Each row comes from the steps of one path. Every step used is in the known rows, and no mark comes twice. Write the path behind each row, first mark first.
In the rows, 128 means zero.
Known rows:
fifi -> mogu -> vadif -> vaman -> puvu: [147 166 136 121 123 129 141 112 125 121 171 124 112 120 125 149 162 130
  42 135 106 157 142 111 106 117 143 149 162 135  93 128 108 166 156 112
 115 121 158  73 123  93 131 127 109 113]
padek -> pabev: [112 122 124 131 140 125 151 142 113 134 103 126 151 125 125 106 133 126
 168 129 114 128 163 135 186 138 147 128 128 118 143 126 116 131  97 131
 131 108 116 138 135 144 131 131 126 127]
vokup -> sararol -> mogu -> vadif: [149 144 134 123 108 133 175 143 149  87 180 135 118 160 138 173 122 131
 100 153 129 170 103 104  62 119  86 132 129 105  88 120 117 128 183 113
 110 117 137 107 107 141 145 107 113 131]
menaf -> peva -> bodadap -> mogu -> banu: [119  85 115 121 129 149 182 109 119 112 176 132 119 170 128 131 147 104
 161 117 173  78 210 111 102 121 102 153  74 115 122 129 172 150  92 140
 119 137  95 121  95 138 130 118 125  96]
vaman -> vadif: [118 141 132 132 134 148 137 127 114 125 142 139 129 139 128 157 122 129
  97 128 112 129 156 132 115 129 131 135 148 126 120 130 128 130 145 129
 123 103 117 108 122 115 124 133 128 140]
piredop -> fifi: [128 122 124 122 110 109 143 139 122 135 129  92 120 116 124 133 145 117
  95 149 121  95 140 125 105 121 125 134 140 130  86 132 130 124 170 128
 121 146 144 118 136 126 127 128 115 125]
vaman -> puvu: [126 128 133 128 129 146 148 106 103 120 127 116 127 166 129 144 127 132
  65 124 111 146 172 131 121 117 117 135 130 130 125 128 114 131 151 126
 130 107 140 121 122 109 128 127 125 146]
foloz -> mogu -> fifi: [140 139 128 130 131 138 194 148 145 137 123 138 130 121 122 135 118 120
  91 134 144  95 107 111 172 104 127 126 143 125 110 126 140 134 130 121
 101 143 156 106 137 109 143 123 134 131]
nodab -> peva -> menaf: [122 100 125 130 133 135 101 117 100 113 146 128 140 139 130 131 127 117
 119 100 136 178 102 131  93 121 102 137 108 109 156 136 105 130  73 146
 151 136  65 164 110 123 115 127 131  84]
vokup -> sararol: [143 134 131 122 121 133 127 128 134 106 138 132 142 137 141 155 126 125
  94 139 141 142 127 118  97 129 103 120 133 114 107 131 130 123 150 127
 120 126 121 120 117 131 136 114 128 134]
padek -> pabev -> kobize -> banu -> mogu -> vadif -> vaman -> puvu: [106 134 130 128 148 113 236 146  83 119 100 127 145 121 116 133 162 134
 125 174 104 149 210 135 192 140 160 136  99  88 142 108 107 115  88 106
 117  98 128  99 133 145 135 139 143 141]
padek -> pabev -> kobize: [104 122 123 136 154 116 177 153 102 129  79 141 161 121 114 108 137 133
 181 143 121 138 185 133 206 147 152 130 107 101 145 122 112 120  80 125
 125 106 125 142 133 160 131 149 128 134]
banu -> mogu -> bodadap -> peva: [125 111 121 120 119 128 156 151 113 114 139 141 113 105 110 127 157 111
 153 143 109 177 172 148 205 144 154 124  88 127 119 129 167 122  96 133
 120 131 131 115 100 146 128 107 133 117]
peva -> bodadap -> mogu -> vadif: [117 129 122 125 129 143 197 134 133  91 181 120 119 151 128 142 166 109
 121 123 176  73 171 119 130 120  98 155  87 121 113 126 151 131 104 131
 120 114 107  69 106 129 131 123 106  92]
pabev -> kobize -> banu: [116 130 130 131 151 107 196 140 110 115  91 135 135 120 116 133 135 138
 145 165 150 132 166 107 146 137 130 131  99 101 142 115 119 113  97 109
 124 146 136 123 133 152 134 138 144 141]
vaman -> vadif -> mogu: [120 153 138 131 128 153 103 112 102 123 142 148 135 151 120 150 117 135
  85 139  89 128 173 138 113 127 148 150 153 127 112 133 118 121 171 132
 117  97 116  92 120  98 121 136 118 139]
kobize -> pabev: [125 126 132 132 137 140 147 132 126 113 123 112 153 120 142  97 129 124
 113 139 118 131 123  98 179 133 133 138 129 123 136 124 122 123 122 124
 127 121 113 116 130 130 133 119 136 129]
piredop -> fifi -> mogu -> bodadap -> peva -> rema: [132 125 119 118 111 112 150 132 107 127 151  98 119 108 104 118 161 105
  84 133 113 116 196 106 156 129 122 152 135 142  70 147 149 162 168 138
 123 167 152 121 110 127 132 114  93 106]
bodadap -> mogu: [112 132 123 126 120 134 169 132 123 118 149 120 119 139 122 133 150 121
 167 128 139  60 195 105 161 135 111 145 102 129 147 127 151 115 138 140
 116 136 131  87 127 121 117 133 119 108]
banu -> kobize -> pabev: [123 134 127 130 128 141 160 128 153 119 103 114 166  99 141 108 134 131
 132 148 117 129 136 115 185 139 120 119 109 104 129 123 133  98 100 120
 119  97 110 126 116 135 128 146 134 145]
pabev -> kobize -> banu -> mogu -> fifi -> piredop: [108 140 130 129 147 101 194 134 103 117  76 130 129 101 110 141 150 140
 141 183 160 186 154 101 205 134 147 130 104  99 113 112 138 115  75 107
 108 153 147 100 132 150 145 138 145 147]
menaf -> peva: [136 103 124 120 117 134 147 111 120 132 142 142 120 159 126 119 131 118
 163 112 133 123 156 131  85 123 120 132 102 117 146 129 153 157 116 140
 122 131 110 162 112 139 136 119 139 114]
kobize -> banu -> mogu -> sararol: [113 125 133 121 132 123 158 133 103 131 126 130 114  88 130 129 146 134
 154 185 152 136 152 113 158 131 146 123 109 116 114 115 127 110 111 114
 123 165 153 110 130 136 135 101 167 125]
vokup -> sararol -> mogu: [148 134 135 124 110 129 144 134 136  92 148 140 137 167 139 158 105 129
 131 151 126 143 132 103  79 124  88 129 137 107  93 126 124 121 188 118
 118 129 136 126 115 142 145 115 114 139]
foloz -> mogu -> vadif: [143 144 132 129 130 141 201 151 143 132 164 165 104 116 120 144 144 121
 109 129 138 112  84 114 128 105 121 133 123 131 117 121 129 135 128 121
 107 119 165  81 124 110 131 119 130 131]
kobize -> banu -> mogu -> foloz: [115 129 131 124 126 105 160 136 102 120 123 111 120  95 128 133 164 129
 104 185 152 117 118 127 155 124 160 123 103 121 125 114 127 126 118 110
 116 159 140 120 128 137 129 113 156 122]
fifi -> piredop: [125 141 132 135 133 120 106 102 111 130 119 134 116 123 120 133 139 137
 151 117 155 195 121  90 155 126 123 142 147 138  94 127 140 142 107 132
 125 134 148  85 123 120 130 132 110 143]
menaf -> peva -> bodadap -> mogu -> fifi: [125 101 116 118 119 144 199 113 124 107 159 119 130 180 128 124 143 102
 144 110 175  66 205 121 116 116  98 149  81 108 130 132 179 158  99 142
 111 135  87 133 103 139 147 119 124  85]
pabev -> kobize: [119 128 127 134 146 116 160 143 114 121  98 148 140 122 114 131 133 136
 142 145 137 144 155 124 153 138 135 131 101 107 129 123 123 114 107 121
 122 126 139 132 126 148 128 151 130 137]
nodab -> peva: [127 112 125 126 134 134 107 118 100 121 124 125 145 135 121 124 136 123
 101 108 111 186 107 128 115 116 118 129 125 120 146 129 121 127  83 131
 142 130  97 158 124 117 121 120 126  87]
menaf -> peva -> bodadap -> mogu: [127  97 119 118 120 143 180 109 114 107 160 140 129 183 127 118 148 101
 181 106 168  57 213 122 102 120  96 151  75 113 137 133 177 154 102 145
 122 130  92 131 101 140 140 123 123  93]
menaf -> peva -> nodab: [147  88 123 122 119 135 144 108 100 134 134 141 139 165 125 118 136 106
 178  98 153 127 155 136  70 122 102 133 100 114 155 134 150 176 122 155
 130 127  80 170 104 142 131 119 142 100]
menaf -> peva -> bodadap -> mogu -> foloz: [123  96 118 124 118 138 181 117 105 106 174 126 130 172 128 120 161 104
 139 112 183  50 195 125 101 116 109 153  68 116 127 131 167 162 110 143
 114 137  98 136  96 142 132 123 123  78]
mogu -> banu -> kobize -> pabev -> padek: [ 99 105 119 138 153 144 173 131 161 130 135  99 150  76 138 134 128 138
 104 169 127 190 128  88 189 147 133 126 103 107 103 118 123  93  59 105
 113 116 108 115 114 140 106 136 141 159]
piredop -> fifi -> mogu -> vadif -> vaman -> puvu: [143 152 130 117 106 113 156 124 117 128 165  87 106 114 123 152 173 119
  17 154 101 121 157 112  88 111 135 152 168 136  58 132 114 155 195 114
 112 138 169  73 130  96 129 127  99 116]
padek -> pabev -> kobize -> banu -> mogu -> fifi -> piredop: [ 95 134 126 132 155 103 205 144  94 125  59 123 150 103 110 117 151 137
 174 172 144 184 180 110 252 142 162 130 113  94 126 113 126 122  54 114
 111 130 132 113 138 159 146 138 138 142]
pabev -> kobize -> banu -> mogu -> sararol -> vokup: [113 113 129 130 148 113 187 144 101 126 109 155 121  90 112 140 138 137
 151 192 159 149 169 100 165 133 151 130 102  90 103 120 130 104 118 101
 116 160 152 114 128 160 136 128 156 141]
banu -> kobize -> pabev -> padek: [109 127 128 133 137 131 177 132 154 119  94 111 180  96 136 106 130 133
 148 155 117 154 142 104 202 149 119 119 100  96 135 125 135  92  62 114
 117  98  98 136 125 149 124 149 137 158]
vokup -> sararol -> mogu -> bodadap: [147 130 134 128 107 127 174 157 143  86 176 128 127 161 135 159 113 126
 103 144 126 181 153 103  89 136  90 130 124 104  77 127 130 120 199 112
 118 136 146 123 105 146 146 106 112 137]

Which path is each row?
[122 148 124 124 112 132 212 140 129 115 202 109 100 130 125 156 168 122
 105 131 125  67 182 111 118 131 114 155 101 120 137 118 144 120 152 128
 104 117 126  43 121 110 113 131 117  93]	bodadap -> mogu -> vadif -> vaman
[137  95 122 120 125 139 153 106 117 114 147 145 135 176 131 115 134 106
 157 106 162 101 171 137  81 115 108 140  91 112 125 134 161 162  95 138
 130 126  91 158 102 145 146 119 128 105]	menaf -> peva -> bodadap
[113 143 123 125 117 139 207 142 138 111 189 113  95 130 121 151 170 123
 129 129 141  94 159 106 140 130 107 149  93 126 142 120 143 124 132 134
 106 120 132  62 115 120 117 123 117  97]	bodadap -> mogu -> vadif
[ 96  91 115 130 154 150 173 120 112  95 139 105 176 127 127 120 153 112
 114 132 143 160 168  91 179 130  97 146  80  99 129 126 144  99  13 122
 133 119  61 123 109 132 112 131 119  89]	nodab -> peva -> bodadap -> mogu -> banu -> kobize -> pabev -> padek
[125 127 119 122 119 115 123 126 144 142 132  93 118  73 123 143 160 123
  81 173 125 128 142  98 135 124 138 135 156 135  46 135 125 133 150 115
 112 159 169 102 123 116 119 138 106 131]	piredop -> fifi -> mogu -> banu -> kobize
[132 138 125 126 111  99 113 137 114 132 140  86 122  88 121 128 175 120
  46 161 140  97 122 109 122 114 153 142 159 146  55 139 114 160 184 122
 110 172 175 117 130 117 123 130 103 101]	piredop -> fifi -> mogu -> foloz
[126 131 124 129 145 132  93 114 139 136 146 128 116  88 126 137 142 132
 102 150 135 171 126  87 153 128 154 140 160 147  81 133 115 155 117 116
 121 159 161 103 122 111 121 124 118 125]	fifi -> mogu -> banu
[107 147 121 130 121 131 186 123 129 118 142  91 114 132 118 145 149 128
 124 127 165 119 179  79 200 128 110 151 124 127 113 124 161 131 122 136
  97 147 136  60 125 114 130 129 110 107]	bodadap -> mogu -> fifi -> piredop
[130 134 128 122 117 116 111 134 115 144 143 106 114  81 122 125 156 125
  95 161 140 116 156  95 125 122 140 142 164 141  45 139 115 144 178 125
 119 177 190 107 132 116 128 118 113 103]	piredop -> fifi -> mogu -> sararol
[123 106 128 126 123 138 113 137 111 144 152 157 109  81 124 137 136 128
 142 169 141 155 135 122 161 124 161 126 128 114  71 134 142 113 151 118
 117 146 156 116 120 138 131 113 149 126]	banu -> mogu -> sararol -> vokup
[122 109 125 135 129 134 155 135 141 120 167 125 106 145 128 150 103 138
 146 159 117 160 127  92 109 123 119 143 130 124  87 116 111 120 162 107
 121 141 150 120 116 138 124 124 116 140]	sararol -> mogu -> banu
[104 107 116 132 144 154 188 126 138  97 158 108 148 126 139 128 153 113
 126 145 171  71 199  94 184 132 103 152  83 113  99 124 153 104  84 122
 120 118  97  73 102 131 121 136 114 114]	peva -> bodadap -> mogu -> banu -> kobize -> pabev
[112 110 116 133 140 144 149 125 160 141 144 113 122  83 133 155 132 139
 102 156 134 166 127 115 143 135 129 121 109 116  93 120 125 101  94 112
 115 120 128 113 106 128 107 141 133 148]	mogu -> banu -> kobize
[144 152 128 117 106 104 146 135 129 132 166  94 107  95 122 144 173 117
  47 156 110 113 132 111  91 116 141 148 167 135  59 133 121 154 184 116
 110 149 164  77 134 106 129 128 100 107]	piredop -> fifi -> mogu -> vadif -> vaman
[130 101 118 133 128 134 179 149 128 100 181 121 109 129 118 132 128 108
 132 102 144 164 180 127 149 148 112 141  84 122 136 137 142 142  97 146
 131 142  95 120  82 148 118 105 122 100]	mogu -> bodadap -> peva -> menaf
[142  97 118 130 129 135 182 148 110 108 158 118 126 130 110 127 141 103
 130  98 141 174 185 131 154 144 111 135  98 128 134 135 152 154 110 145
 131 133  96 120  86 147 118  99 120  92]	mogu -> bodadap -> peva -> nodab
[125 111 116 121 135 144 149  97  89 124 129 141 135 147 107 114 119 113
 159 102 119  85 182 126 170 123 100 146  94 135 160 137 157 154  93 158
 133 123  81 147  94 142 125 116 114 104]	bodadap -> peva -> rema
[101 107 125 134 156 115 197 155  92 134  94 149 143  92 113 116 139 134
 185 181 143 145 197 109 213 142 165 131 111  86 116 120 118 112  94 108
 120 135 138 126 133 169 138 128 150 136]	padek -> pabev -> kobize -> banu -> mogu -> sararol -> vokup
[145 141 132 124 108 131 170 139 150  92 148 113 138 163 140 165  99 130
  84 156 135 156 124 102  96 118  90 126 144 101  83 125 126 127 186 113
 105 136 128 128 117 140 154 111 116 131]	vokup -> sararol -> mogu -> fifi
[114 112 122 133 124 148 172 136 120 131 191 130 102 112 121 141 135 126
 149 139 168  74 204  76 146 129 115 152 118 118  98 134 148 115 175 129
 110 156 150  78 118 126 116 115 126  98]	bodadap -> mogu -> sararol -> vokup
[ 97 127 124 129 153 108 217 157 103 124  64 119 157 105 114 115 144 132
 164 177 130 148 184 129 238 143 164 123 103  89 143 113 120 115  64 113
 114 127 122 134 140 164 145 136 148 135]	padek -> pabev -> kobize -> banu -> mogu -> fifi
[136 147 126 117 110 109 142 137 136 128 153  97 103  94 118 140 175 118
  69 155 124 131 114 108 106 115 136 143 160 141  63 135 121 157 166 121
 112 151 170  92 129 115 132 122 101 110]	piredop -> fifi -> mogu -> vadif
[137 124 127 128 117 139 158 132 157 100 159 131 133 138 142 175 108 136
 113 168 131 168 132  94  91 128  89 125 125 100  70 121 122 103 166 108
 111 124 137 117 101 142 131 123 117 152]	vokup -> sararol -> mogu -> banu -> kobize
[112 136 131 124 144 107 208 149 110 112 105 144 119 100 113 144 162 135
 142 186 142 163 141 122 162 135 146 127  84  97 134 109 126 109  85 106
 113 135 142 106 126 155 136 133 151 140]	pabev -> kobize -> banu -> mogu -> vadif
[107 142 132 136 140 169 126 112 122 123 149 129 145 119 129 152 120 139
  60 162  88 155 169 114 150 133 151 151 141 117  94 125 114 101 147 120
 109  88 108  77 107  99 110 139 125 153]	vaman -> vadif -> mogu -> banu -> kobize -> pabev
[ 98 122 126 129 154 106 196 152  91 124  65 142 155 108 114 110 149 132
 199 173 123 138 191 130 225 147 162 125  97  94 151 114 119 110  65 116
 124 121 127 133 139 166 138 140 146 141]	padek -> pabev -> kobize -> banu -> mogu
[151 123 128 125 110 133 181 149 135  79 172 134 126 164 128 158 112 119
 125 140 124 171 169 101 105 135  85 133 118 109  92 128 140 128 173 121
 116 135 131 118  92 152 141  96 108 124]	vokup -> sararol -> mogu -> bodadap -> peva
[137 126 133 134 139 149 163 149 118 150 150 175 120 100 124 125 123 129
 145 137 159  94 137  98 151 114 126 133 128 132  91 126 124 120 141 126
 115 152 192  98 127 111 127 114 145 122]	foloz -> mogu -> sararol
[102 112 120 129 155 110 227 163  89 112  81 137 147 108 103 109 154 122
 199 162 121 158 224 128 248 155 160 129  82  97 153 116 135 118  48 121
 122 125 120 125 118 175 134 124 140 126]	padek -> pabev -> kobize -> banu -> mogu -> bodadap -> peva
[124 135 122 128 140 135 103 112 155 137 132 130 126  74 126 140 146 136
 113 157 133 171 132  94 163 132 146 129 147 134  77 132 121 138 102 113
 116 144 157 108 113 115 118 140 117 135]	fifi -> mogu -> banu -> kobize
[135 118 120 123 112 108 142 141 123 116 159  99 109 103 114 130 156 104
 100 137 135 127 177 106 135 133 125 149 137 138  75 147 134 158 152 139
 123 174 142 107 107 129 126 116 100 101]	piredop -> fifi -> mogu -> bodadap -> peva -> menaf
[128 150 132 126 118 138 118 117 131 123 127 105 137 139 118 128 113 137
  55 148 109 144 135 135 147 119 151 145 143 120 106 130 116 123 158 126
 104 130 117 110 128 104 136 125 118 117]	vadif -> mogu -> fifi
[128 117 124 137 147 154 189 141 154 140 134 151 136  85 132 131 128 125
 120 155 134 111 117  87 191 119 127 129 118 122  98 119 132 103 103 112
 107 124 157  87 118 112 117 134 139 158]	foloz -> mogu -> banu -> kobize -> pabev
